Each row comes from the steps of one path. Every step used is in the known rows, and no mark comes twice. Write the path behind each row, first mark first.
Known rows
lukol -> vuki -> gadu -> bedoro -> zave: -13.8 12.0 -3.8 24.4 58.0 13.4 4.9 -28.3 -13.2 5.0 -18.3 1.2 47.8 16.8 9.0 20.5 5.9 30.2 12.0 13.0 30.7 -9.2 16.5 -14.6
vuki -> gadu -> bedoro -> zave -> bepad: -13.1 1.7 -12.0 18.8 60.1 -6.0 11.9 9.8 -15.5 8.5 -19.3 -22.2 42.8 6.9 -6.1 27.7 10.0 23.9 10.6 10.6 8.8 -11.7 20.6 6.5
pedur -> bepad -> mabik -> lukol -> vuki -> gadu -> bedoro: -8.2 -8.1 32.4 22.8 12.4 -8.8 27.4 18.1 -18.0 8.6 -27.5 1.3 10.5 44.6 -5.8 41.6 18.7 -8.0 15.8 -16.6 -1.7 4.0 37.9 -6.0
zave -> bedoro -> gadu -> vuki: -15.9 8.3 7.6 6.9 11.7 8.8 14.2 -22.5 -6.0 -11.9 -19.4 -33.6 4.3 1.7 4.2 18.2 -4.1 -15.8 35.9 -7.0 -0.2 -0.9 22.8 -0.3
lukol -> vuki: -9.6 12.8 3.3 10.2 21.2 16.1 -8.3 -32.9 2.5 -3.4 -1.7 15.5 21.5 8.3 13.9 1.3 8.1 9.5 4.2 -2.8 27.5 -1.0 4.5 -19.1
bepad -> mabik -> lukol -> vuki -> gadu -> bedoro -> zave: -5.0 8.8 5.3 13.4 24.6 -3.2 18.3 10.5 27.5 28.8 -25.1 -14.6 22.8 60.2 -6.5 13.4 -1.2 30.0 23.5 -17.1 14.0 -28.6 40.5 -15.7
bedoro -> zave -> bepad -> mabik -> lukol -> vuki -> gadu: -30.9 3.2 -1.3 14.3 65.3 -6.1 -12.8 0.6 10.6 26.4 -15.0 -8.9 31.0 54.6 -1.2 -11.9 33.0 26.7 27.7 -24.9 13.8 -19.5 24.9 -7.9
lukol -> mabik: 6.7 6.5 5.8 33.2 -2.1 11.9 -14.9 -16.4 -1.5 32.9 -9.6 -3.0 -17.0 -11.1 3.6 -23.2 -16.9 -12.1 -17.1 -39.7 20.6 -2.9 3.0 10.3
gadu -> bedoro -> zave -> bepad: -22.3 3.9 -1.8 15.3 23.5 0.3 5.1 5.4 5.7 5.2 6.0 -33.3 37.1 15.2 14.3 8.6 11.7 11.7 -4.8 -1.9 6.0 -11.9 28.0 -7.7
bedoro -> gadu: 6.3 2.3 -3.0 8.6 -2.1 18.5 14.3 -14.9 -28.0 2.8 -10.3 -11.4 8.1 22.4 12.6 7.1 -23.1 3.7 36.7 7.6 -32.8 -0.5 -3.9 22.4
mabik -> bepad: 0.7 -4.9 -12.3 7.0 -11.2 -1.3 2.1 12.2 -4.9 -11.0 -2.5 -3.8 -3.1 -2.4 4.6 20.5 11.1 -10.0 -2.7 1.4 -19.3 16.9 5.1 12.6
bepad -> mabik -> lukol -> zave: 12.0 0.4 8.3 3.5 -10.3 -19.8 7.5 29.1 22.6 36.2 -5.1 -9.2 1.9 56.1 -7.8 -8.6 -6.1 21.1 9.8 -33.5 8.7 -18.2 23.4 -2.4
zave -> bedoro: -18.2 10.5 9.4 8.8 11.0 -11.3 -8.5 -6.3 19.6 -13.4 -9.4 -21.5 -4.8 -17.4 -5.7 7.6 0.7 -17.8 0.9 -20.1 13.6 3.8 17.9 4.4
pedur -> bepad -> mabik: -5.6 -24.8 32.2 4.4 -5.0 -10.0 18.6 18.0 -23.9 1.2 -16.9 0.6 5.3 32.4 -5.0 20.4 20.2 -35.3 11.6 -16.5 -17.5 14.7 26.4 5.7
gadu -> bedoro: -0.7 5.3 -0.2 9.8 -9.7 3.4 19.1 7.2 5.7 -4.8 5.5 -26.9 23.3 -6.7 10.4 24.6 -10.5 3.2 -14.2 8.8 4.0 -6.5 22.5 -6.0
zave -> bepad -> mabik: -16.2 -2.3 -3.1 -13.8 15.6 -11.1 -12.9 18.7 31.0 -1.2 6.0 -18.5 27.8 1.9 -2.3 0.2 36.3 -28.0 5.1 -44.8 11.0 -9.0 26.9 1.5
bedoro -> zave -> lukol -> vuki: -15.5 8.0 3.2 6.5 42.2 -3.3 -17.9 -21.1 -20.4 23.2 -8.8 -1.0 30.3 50.4 19.7 -46.1 7.2 40.5 22.2 -0.1 27.5 -11.2 9.5 -16.1
mabik -> lukol -> zave: 11.8 18.7 6.3 25.5 -4.6 -20.1 -5.8 19.6 2.0 34.6 6.9 12.1 -22.5 42.8 -1.0 -9.6 -4.7 51.3 -2.7 -25.2 19.1 -7.3 -3.8 -6.4
lukol -> vuki -> gadu -> bedoro: -8.4 14.5 -4.2 20.7 46.4 13.0 7.0 -25.1 -8.3 -2.0 -15.7 2.7 45.0 1.6 7.6 28.9 4.3 21.6 6.1 10.2 32.6 -7.0 16.0 -14.0
pedur -> bepad -> mabik -> lukol -> vuki -> gadu: -7.4 -9.9 31.8 19.9 15.7 -10.2 21.2 16.1 -19.3 10.3 -29.8 10.1 2.5 46.2 -8.9 33.4 23.2 -9.1 20.6 -20.2 -2.9 6.4 30.8 -4.0

Which path is each row?
-14.2 11.9 7.6 15.1 9.0 2.6 0.9 -16.8 -0.2 -12.1 -15.8 -29.0 0.6 -0.7 3.5 11.8 -14.6 -15.3 27.6 -15.0 -9.7 2.9 15.2 19.7 => zave -> bedoro -> gadu
-19.0 9.9 -3.7 18.1 62.2 8.8 1.6 -19.5 0.0 6.6 -17.9 -6.7 59.0 20.5 6.9 20.2 18.0 19.2 14.5 -4.9 33.4 -13.6 28.9 -14.4 => lukol -> vuki -> gadu -> bedoro -> zave -> bepad -> mabik
13.9 17.3 3.6 9.1 -2.5 -8.1 -22.6 -6.6 -15.3 28.4 -7.1 -8.1 2.8 -3.4 15.4 -49.3 -13.1 7.4 -6.3 -37.6 45.6 -8.6 9.3 0.6 => zave -> lukol -> mabik
-20.6 7.3 0.8 16.7 20.0 -4.2 10.6 15.4 19.2 14.3 -0.3 -36.6 32.6 33.6 9.4 11.3 10.3 19.0 1.6 -11.8 6.9 -21.2 38.8 -11.8 => gadu -> bedoro -> zave -> bepad -> mabik -> lukol
-23.7 11.7 2.1 21.0 27.8 1.0 7.4 3.8 20.0 13.8 -0.5 -31.1 39.6 35.8 13.9 12.0 13.5 22.4 2.7 -12.7 16.3 -21.9 40.5 -18.4 => gadu -> bedoro -> zave -> bepad -> mabik -> lukol -> vuki
13.7 14.8 -2.4 11.8 -8.4 -8.5 -20.9 0.1 -17.8 23.0 -7.9 -10.2 1.6 -4.3 17.7 -38.9 -7.7 1.8 -7.5 -36.5 36.1 0.0 11.9 7.2 => zave -> lukol -> mabik -> bepad
-18.9 14.4 -3.1 4.6 32.8 -9.9 -3.8 19.5 36.2 6.0 -4.7 -18.1 33.5 14.0 -3.3 20.3 36.0 -1.1 8.9 -44.7 26.9 -19.9 38.5 -10.4 => zave -> bepad -> mabik -> lukol -> vuki -> gadu -> bedoro
-17.2 32.8 0.8 35.7 48.1 0.4 0.9 -3.6 14.8 18.9 -16.3 7.4 8.3 37.1 0.3 21.6 17.1 54.3 15.4 -15.3 32.5 -21.3 19.8 -24.7 => mabik -> lukol -> vuki -> gadu -> bedoro -> zave -> bepad
1.2 9.4 5.1 6.0 16.4 -4.9 13.8 10.9 29.6 23.9 -24.3 -4.1 11.3 47.4 -11.3 13.1 0.9 19.8 22.9 -23.0 15.5 -24.4 32.8 -13.2 => bepad -> mabik -> lukol -> vuki -> gadu
-5.7 -0.8 -10.2 20.0 52.5 -3.9 18.8 6.2 -20.5 12.3 -24.7 -20.4 38.1 12.4 -7.6 27.4 -3.8 29.5 11.0 22.1 3.9 -11.7 16.9 7.0 => vuki -> gadu -> bedoro -> zave
6.8 3.4 -2.2 38.1 -9.5 10.7 -13.8 -7.6 -4.5 25.0 -11.4 -4.9 -18.6 -12.1 6.3 -8.5 -9.1 -19.1 -18.1 -38.9 7.2 8.9 6.7 19.6 => lukol -> mabik -> bepad
2.7 21.8 3.4 23.7 5.8 -23.1 -16.0 24.0 9.9 30.4 13.6 9.7 -14.4 34.1 0.6 -8.8 14.9 43.0 -5.2 -42.2 26.6 -7.9 0.5 -6.2 => mabik -> lukol -> zave -> bepad
-1.0 4.0 -12.3 28.0 47.7 -6.4 11.1 6.9 -27.6 21.2 -28.8 -25.0 36.3 9.1 0.1 15.0 -6.1 27.8 6.3 5.5 15.0 -8.5 22.6 12.6 => vuki -> gadu -> bedoro -> zave -> lukol -> mabik -> bepad
-4.7 31.0 1.9 29.1 32.8 1.4 3.6 -5.9 11.3 16.7 -19.5 20.2 -8.0 30.3 -5.4 20.8 5.6 50.2 15.5 -9.5 28.2 -16.4 8.9 -21.3 => mabik -> lukol -> vuki -> gadu
2.8 -2.2 -2.4 -2.8 1.6 27.9 32.5 -23.2 -37.1 2.3 -14.9 -17.0 13.9 26.3 13.5 15.3 -7.4 3.1 49.6 18.8 -19.5 -6.0 7.1 -6.3 => bedoro -> gadu -> vuki
-8.2 5.5 4.3 17.6 31.2 -4.9 -21.2 -13.5 -21.8 41.3 -12.6 -10.4 11.1 41.2 14.5 -57.8 -4.9 30.4 11.7 -18.4 24.1 -12.5 8.7 -1.0 => bedoro -> zave -> lukol -> mabik
-11.1 1.5 1.4 1.0 32.3 -10.9 -14.1 -4.8 -21.4 24.3 -7.6 -8.8 19.8 46.7 13.3 -46.6 3.1 36.2 20.0 1.1 14.1 -10.8 7.0 -6.6 => bedoro -> zave -> lukol
-7.8 4.1 0.2 19.7 27.7 -5.2 -20.7 -8.8 -24.2 36.3 -13.1 -11.2 10.4 40.4 16.3 -50.7 -0.8 26.3 11.3 -18.4 17.9 -6.7 10.4 3.3 => bedoro -> zave -> lukol -> mabik -> bepad
0.3 9.8 8.4 3.1 1.2 -2.4 10.7 9.6 35.6 21.1 -15.9 -4.1 5.4 49.3 -5.7 5.1 0.0 14.8 18.1 -26.8 13.6 -22.7 32.4 -17.6 => bepad -> mabik -> lukol -> vuki
-31.8 3.8 2.3 11.5 50.4 -4.0 -16.2 -1.5 17.1 24.3 -6.5 -8.7 25.4 56.4 4.1 -19.9 32.5 20.9 23.5 -29.1 12.6 -18.7 24.5 -12.7 => bedoro -> zave -> bepad -> mabik -> lukol -> vuki
3.0 22.5 9.8 27.0 2.1 -14.5 4.0 7.9 -2.2 28.4 -3.1 -5.2 -18.8 43.8 1.2 0.2 -3.7 43.8 16.7 -27.4 21.4 -8.5 8.9 -10.8 => mabik -> lukol -> zave -> bedoro -> gadu -> vuki
